Each row was made from one small tree. The marks that hang from a mark follow it in brackets, in the order of their numbers. Every link used is in the known rows. Write each row's tree.
Known rows:
z_153{z_355 z_737 z_785}: 0.536	1.673	-2.964	1.207	-1.311	-0.026	-0.549	1.082	-0.705	1.221	-9.036	-1.685	2.677	-4.481	-2.325	-1.705	-4.271	0.673	0.107	-0.003	1.612	-0.034	-1.678	-0.030	2.876
z_66{z_364}: -0.635	2.173	-1.754	3.856	-0.592	-0.406	-1.899	0.630	0.543	1.050	-1.768	-1.944	0.546	-0.230	-0.412	-0.800	-6.765	-1.182	0.329	2.176	1.790	-1.404	-1.494	0.606	1.805
z_632{z_364}: 0.277	2.762	-1.997	2.997	-0.622	0.363	-2.473	0.646	2.938	0.981	-2.151	-1.759	1.668	0.034	1.117	-0.378	-0.422	-0.932	0.414	2.426	1.603	-1.048	-0.628	1.099	1.175
z_66{z_364{z_490 z_785{z_153{z_632}}}}: 1.145	1.168	-2.023	4.937	-0.259	-5.512	-1.719	-1.338	-0.420	2.363	2.714	-2.342	-2.097	-0.440	3.761	0.577	-4.936	-0.556	0.072	-2.206	1.434	-0.940	-1.429	0.861	2.635
z_355{z_962}: 0.675	2.165	-2.041	2.512	-0.353	-0.039	-1.389	-1.351	0.353	1.133	-1.532	-1.902	1.767	-0.260	-1.311	-0.968	-4.227	-0.969	0.441	3.384	1.835	-0.415	-1.005	0.353	2.678
z_785{z_153 z_364{z_490}}: 5.002	1.804	-2.058	5.254	-0.374	-5.720	0.241	-1.431	-0.507	1.490	-1.719	-2.362	1.697	0.623	-0.852	0.630	-3.039	-0.784	-0.119	2.554	1.546	1.168	-1.060	1.391	0.398
z_632{z_153{z_355 z_737}}: 0.357	1.936	-2.839	0.869	-0.905	-0.478	-0.389	0.751	-0.111	1.090	-4.965	-1.700	1.677	-2.933	-3.368	2.786	-6.517	0.209	0.236	1.874	1.458	-0.114	-1.296	-0.144	1.806
z_153{z_737}: 0.435	2.096	-2.667	2.568	-0.063	-0.381	-1.260	1.397	0.837	1.141	-6.138	-1.459	2.019	-0.168	1.353	-1.681	-4.213	-0.306	-0.058	2.306	1.730	-0.084	-1.053	0.821	1.120
z_632{z_153{z_737}}: 0.466	2.256	-2.596	2.000	-0.109	-0.964	-0.797	0.774	2.037	1.107	-6.036	-1.515	1.563	0.182	1.776	2.637	-6.594	-0.382	0.234	2.440	1.522	-0.066	-0.984	0.901	1.270
z_364{z_490 z_785{z_153}}: 2.110	1.155	-2.280	5.271	-0.338	-5.584	-0.814	-0.700	-0.148	2.765	-2.323	-2.048	-0.789	-0.557	2.922	0.806	-2.018	-0.576	0.124	-2.335	1.404	0.049	-1.279	0.812	2.189
z_737{z_153{z_355 z_632 z_785}}: 0.055	1.315	-1.973	1.071	-1.342	0.394	-0.259	0.722	-0.802	1.059	1.644	-2.239	-0.038	-3.193	-2.818	-2.003	-3.972	0.336	0.466	-0.199	1.604	-0.040	-2.499	0.098	2.726
z_66{z_364{z_490 z_785{z_153{z_737}}}}: 1.354	1.005	-2.435	5.005	-0.200	-5.666	-1.685	-1.251	-0.402	2.516	-5.296	-1.973	-2.040	-0.515	3.392	-0.028	-5.030	-0.307	-0.177	-2.098	1.440	-1.011	-1.795	1.139	2.673
z_153{z_355{z_962{z_401}} z_785}: 0.665	1.873	-2.711	0.336	0.076	0.485	-0.234	-2.149	-1.507	1.479	-4.427	-2.138	2.809	-2.674	-6.348	-1.162	-3.529	0.060	0.626	1.096	2.050	-0.076	-1.611	-0.263	4.619
z_153{z_785}: 0.453	2.033	-1.994	3.182	-0.995	-0.131	-0.793	1.256	1.212	1.150	-5.919	-1.806	2.471	-1.050	1.935	-1.064	-4.181	-0.677	0.512	0.508	1.693	-0.191	-1.229	0.551	2.312
z_153{z_355 z_737}: 0.266	1.855	-2.987	1.369	-0.706	-0.122	-0.765	1.240	-1.338	1.174	-5.083	-1.606	2.305	-3.609	-4.368	-1.350	-4.077	0.346	0.015	1.754	1.598	-0.085	-1.379	-0.197	1.766
z_364{z_490}: -0.271	1.857	-1.947	4.737	-0.646	-4.186	-1.351	0.155	0.135	1.064	-1.969	-1.706	1.895	0.565	0.407	-0.455	-3.079	-0.855	-0.167	2.449	1.730	0.039	-1.264	0.912	0.551
z_632{z_153{z_785}}: 0.421	2.288	-1.983	2.695	-1.086	-0.524	-0.380	0.727	2.280	1.079	-5.772	-1.892	1.777	-0.599	2.215	3.040	-6.634	-0.725	0.649	0.828	1.524	-0.162	-1.226	0.605	2.149
z_785{z_153{z_355 z_632{z_364} z_737}}: 3.050	1.833	-2.945	0.746	0.043	-1.285	-1.768	-0.387	0.212	2.671	1.350	-2.184	2.017	-2.832	1.098	0.372	-0.743	0.873	0.113	1.728	1.423	-0.623	-0.454	0.637	2.022
z_737{z_153}: -0.018	1.829	-1.722	3.261	-0.408	0.109	-0.689	1.229	0.795	1.118	-1.909	-1.739	-0.512	0.580	-0.979	-2.065	-3.732	-0.805	0.363	2.104	1.752	-0.171	-2.328	0.668	1.426
z_632{z_153 z_364{z_490 z_785}}: 0.018	2.125	-2.090	3.845	-0.925	-3.861	-2.323	-1.080	3.058	1.018	-2.922	-1.834	-1.611	0.089	2.069	4.177	-1.139	-0.843	0.340	-1.503	1.214	-0.657	-0.837	1.408	1.728
z_737{z_153{z_632}}: 0.035	1.717	-1.784	2.351	-0.051	-0.049	-0.928	1.040	0.803	0.953	4.349	-2.011	-0.509	0.728	0.171	-2.025	-3.784	-0.562	0.340	2.106	1.732	-0.126	-1.897	0.749	1.367
z_355{z_962{z_401 z_785}}: 0.669	2.163	-2.444	0.912	3.580	0.082	-0.731	-1.942	0.381	1.379	-1.632	-1.862	1.297	4.081	-1.808	-1.153	-1.826	-0.947	0.987	4.765	2.588	-0.262	-1.182	0.706	1.346

Which tree is each row?
5.714	2.084	-2.665	3.330	0.133	-2.304	0.327	-0.341	0.292	1.553	-5.444	-2.101	1.826	0.023	0.140	-0.352	-4.040	-0.259	0.051	2.477	1.533	0.950	-0.898	1.341	1.398 -> z_785{z_153{z_737} z_364}
5.048	2.047	-2.619	1.855	2.455	-1.856	0.002	-2.591	0.038	1.505	-4.439	-2.214	0.959	2.359	-0.149	-0.709	-2.691	-0.421	0.544	4.365	2.054	0.424	-0.959	1.004	0.644 -> z_355{z_962{z_785{z_153{z_737} z_364}}}
0.197	2.081	-1.694	1.862	-0.619	0.303	-1.922	0.208	3.040	0.840	0.603	-2.020	-0.509	0.224	2.751	-1.971	-0.983	-0.186	0.489	0.480	1.575	-0.642	-1.713	1.543	2.122 -> z_737{z_153{z_632{z_364} z_785}}
5.025	2.244	-2.516	2.216	4.000	-1.582	1.122	-0.690	0.541	1.816	-1.952	-2.349	1.230	4.827	-1.430	0.141	-1.250	-0.831	0.999	3.496	2.412	0.935	-1.117	1.302	-0.377 -> z_962{z_401 z_785{z_153 z_364}}
2.186	1.686	-2.634	4.091	-0.052	-4.895	-2.313	-1.361	1.968	2.496	-5.509	-1.805	-0.824	-0.188	4.777	0.382	1.591	-0.075	-0.065	-1.670	1.242	-0.623	-0.871	1.662	1.754 -> z_632{z_364{z_490 z_785{z_153{z_737}}}}
0.503	2.273	-2.673	1.249	0.320	-0.267	-2.723	0.315	2.697	0.782	0.575	-1.726	1.717	0.247	3.611	-1.233	-0.860	0.010	0.005	2.374	1.612	-0.673	-0.167	1.384	1.252 -> z_153{z_632{z_364} z_737}
3.031	1.879	-2.949	0.623	4.254	-1.354	-0.286	-2.637	0.356	2.746	-4.534	-1.887	1.527	4.225	0.949	-0.802	-1.549	-0.235	0.775	4.589	2.482	-0.117	-1.086	0.940	1.743 -> z_355{z_962{z_401 z_785{z_153{z_737}}}}
1.244	1.355	-2.013	5.554	-0.410	-5.414	-1.657	-1.217	-0.338	2.491	-2.120	-2.192	-2.001	-0.564	2.279	0.696	-4.925	-0.774	0.143	-1.996	1.474	-0.993	-1.775	0.822	2.625 -> z_66{z_364{z_490 z_785{z_153}}}
4.656	1.851	-2.007	3.575	1.971	-4.575	-0.037	-3.505	-0.600	1.442	-1.552	-2.429	0.757	2.851	-0.757	0.163	-1.801	-0.816	0.459	4.275	2.096	0.589	-1.179	1.094	0.168 -> z_355{z_962{z_785{z_153 z_364{z_490}}}}
2.527	1.881	-2.380	1.459	-1.535	-0.293	0.250	-0.011	-1.446	-0.154	2.099	-2.607	2.156	-4.313	-5.313	-0.748	-4.411	0.138	0.422	-0.178	1.529	0.968	-1.112	0.247	2.520 -> z_153{z_355 z_632 z_785{z_364}}
0.304	1.611	-2.386	1.038	-1.349	0.253	-0.695	0.855	-0.883	1.042	1.958	-2.284	2.521	-4.423	-2.045	-0.763	-4.178	0.328	0.519	-0.351	1.613	-0.041	-1.089	-0.398	2.934 -> z_153{z_355 z_632 z_785}
-0.946	1.440	-1.924	5.322	-0.760	-4.213	-2.043	-0.539	-0.360	1.072	-2.226	-1.941	-2.076	-0.655	0.392	-0.404	-5.247	-1.065	0.087	-1.988	1.541	-1.112	-1.789	0.851	2.230 -> z_66{z_364{z_490 z_785}}
0.635	1.908	-2.766	-0.190	1.103	-0.494	-0.474	-1.446	-0.375	1.176	-4.845	-1.865	0.960	-1.114	-3.529	2.652	-5.411	0.148	0.581	3.556	1.840	-0.441	-1.348	-0.162	1.189 -> z_632{z_153{z_355{z_962{z_785}} z_737}}
0.110	1.570	-1.753	2.233	-0.592	-0.090	-0.714	0.841	1.286	0.964	0.731	-2.025	-0.179	-0.047	1.931	-2.233	-3.958	-0.248	0.472	0.563	1.676	-0.031	-2.062	0.999	2.349 -> z_737{z_153{z_632 z_785}}
5.241	1.808	-2.625	4.622	0.043	-6.041	0.153	-1.543	-0.314	1.460	-5.486	-2.109	1.628	0.738	0.210	-0.036	-3.033	-0.190	-0.484	2.569	1.547	1.222	-1.035	1.687	0.298 -> z_785{z_153{z_737} z_364{z_490}}
3.350	1.358	-2.971	1.101	-0.090	-1.549	-0.586	-1.775	-1.616	2.975	-4.385	-2.071	2.289	-3.209	-2.612	-0.273	-3.840	0.583	0.192	2.404	1.619	-0.226	-1.201	-0.151	3.302 -> z_785{z_153{z_355{z_962} z_737}}
2.417	1.983	-1.925	4.699	-1.233	-3.863	-0.032	-0.645	0.351	-0.114	-5.816	-2.180	1.966	-0.373	-1.101	-0.879	-3.561	-0.813	-0.021	0.764	1.621	1.087	-1.414	1.508	1.222 -> z_153{z_785{z_364{z_490}}}
1.797	1.454	-2.519	3.804	0.090	-1.941	-1.512	-0.076	0.382	2.549	-5.171	-1.980	-1.762	-1.199	3.191	-0.320	-5.956	-0.365	0.354	-2.110	1.444	-1.126	-1.600	0.808	3.413 -> z_66{z_364{z_785{z_153{z_737}}}}
2.956	1.715	-2.543	1.578	2.709	-1.478	-0.731	-1.851	0.379	2.608	-4.512	-1.883	1.247	2.252	2.970	-0.606	-2.367	-0.225	0.623	4.281	2.102	-0.475	-1.043	0.603	1.164 -> z_355{z_962{z_785{z_153{z_737}}}}
2.052	1.743	-2.198	4.621	-0.508	-4.563	-2.353	-1.218	1.912	2.469	-2.412	-2.027	-0.872	-0.173	3.635	1.008	1.458	-0.474	0.199	-1.775	1.285	-0.711	-0.877	1.406	1.996 -> z_632{z_364{z_490 z_785{z_153}}}
2.488	2.164	-2.331	2.280	3.295	-3.264	0.233	-3.583	-0.532	0.260	-1.565	-2.228	1.081	4.727	-4.631	-1.034	-1.257	-1.046	0.501	4.752	2.514	0.803	-1.351	1.442	0.300 -> z_355{z_962{z_401 z_785{z_364{z_490}}}}
5.077	2.196	-2.102	3.477	2.062	-1.654	0.519	0.128	0.435	1.531	-1.855	-2.320	0.956	2.594	0.446	0.252	-2.116	-0.833	0.862	3.554	2.002	0.640	-1.083	0.880	-1.081 -> z_962{z_785{z_153 z_364}}
2.314	1.977	-1.947	3.921	-1.248	-3.871	0.389	-0.980	1.450	-0.012	-5.782	-2.191	1.436	-0.010	-0.468	3.277	-6.063	-0.881	0.126	1.108	1.463	0.866	-1.315	1.456	1.158 -> z_632{z_153{z_785{z_364{z_490}}}}
-0.083	1.525	-2.043	1.337	-0.778	0.314	-0.581	0.890	-1.204	0.951	5.221	-2.135	-0.355	-2.470	-4.819	-1.759	-3.909	0.049	0.376	1.365	1.636	-0.118	-2.241	-0.125	1.779 -> z_737{z_153{z_355 z_632}}
0.550	2.284	-2.759	1.844	-0.290	-0.389	-2.128	-0.157	3.689	1.019	-6.540	-1.579	-1.349	-0.513	2.909	3.070	-2.296	-0.317	0.467	-1.729	1.198	-0.823	-0.736	1.308	2.423 -> z_632{z_153{z_737} z_364{z_785}}
0.442	2.056	-2.257	1.459	-1.714	-0.147	-0.062	0.628	0.233	1.136	-4.813	-2.047	2.002	-3.657	-2.643	3.293	-6.460	-0.113	0.700	0.254	1.458	-0.129	-1.496	-0.229	2.563 -> z_632{z_153{z_355 z_785}}
2.836	2.627	-2.409	1.279	3.436	-0.315	0.212	-2.735	-0.027	0.215	-1.480	-2.236	1.100	4.224	-4.599	-1.071	-2.091	-1.128	0.926	4.515	2.554	0.617	-1.186	0.940	0.804 -> z_355{z_962{z_401 z_785{z_364}}}
2.610	1.928	-2.764	2.903	0.028	-1.137	-2.250	-0.217	2.635	2.524	-5.484	-1.805	-0.705	-0.781	4.474	0.124	0.439	-0.126	0.444	-1.842	1.281	-0.839	-0.720	1.266	2.716 -> z_632{z_364{z_785{z_153{z_737}}}}
2.669	1.800	-2.622	1.162	4.389	-1.228	0.147	-0.111	0.824	2.835	3.560	-2.202	1.543	4.741	3.092	0.282	-0.991	-0.356	1.045	3.385	2.475	-0.056	-0.758	0.968	0.169 -> z_962{z_401 z_785{z_153{z_632}}}
0.913	1.305	-2.983	-0.574	-0.587	-0.291	-1.046	-1.738	-1.475	1.003	-1.812	-2.103	2.364	-4.331	-1.961	-1.823	-4.518	0.938	0.105	0.644	1.684	-0.066	-1.086	0.019	4.158 -> z_153{z_355{z_962} z_632 z_737 z_785}
2.489	1.756	-2.281	2.417	-0.642	-4.001	-1.725	-1.275	-0.229	2.599	5.029	-2.481	1.834	-2.364	-0.175	1.268	0.183	0.325	0.063	1.669	1.433	-0.500	-0.567	0.508	1.455 -> z_785{z_153{z_355 z_632{z_364{z_490}}}}
2.620	2.711	-2.508	1.877	3.495	-0.189	0.742	-0.103	0.553	0.220	-1.838	-2.143	1.127	4.751	-3.630	-0.995	-1.650	-1.166	0.921	3.716	2.517	0.873	-1.253	1.268	-0.702 -> z_962{z_401 z_785{z_364}}
0.054	2.061	-1.890	2.999	-0.912	-3.231	-2.496	-0.800	2.585	0.777	0.770	-2.085	1.852	-0.024	4.623	-0.354	0.036	-0.280	0.024	0.663	1.520	-0.426	-0.557	1.629	1.551 -> z_153{z_632{z_364{z_490}} z_785}
2.961	1.327	-2.990	1.069	0.124	-1.606	-0.579	0.293	-1.338	2.805	1.450	-2.182	2.247	-3.112	0.192	0.001	-3.819	0.845	0.041	1.674	1.517	0.034	-0.832	-0.016	2.191 -> z_785{z_153{z_355 z_632 z_737}}
2.636	2.315	-2.536	0.862	4.266	-0.939	-1.013	-0.641	2.390	2.698	3.431	-2.240	1.297	5.009	3.926	0.506	1.586	-0.365	1.092	3.338	2.352	-0.623	-0.403	1.349	0.152 -> z_962{z_401 z_785{z_153{z_632{z_364}}}}
0.663	1.727	-2.716	-0.563	0.429	0.190	-0.492	-2.353	-1.602	1.198	2.346	-2.380	2.689	-2.609	-5.020	-1.049	-3.631	0.344	0.619	0.849	2.008	0.079	-1.150	-0.059	4.674 -> z_153{z_355{z_962{z_401}} z_632 z_785}
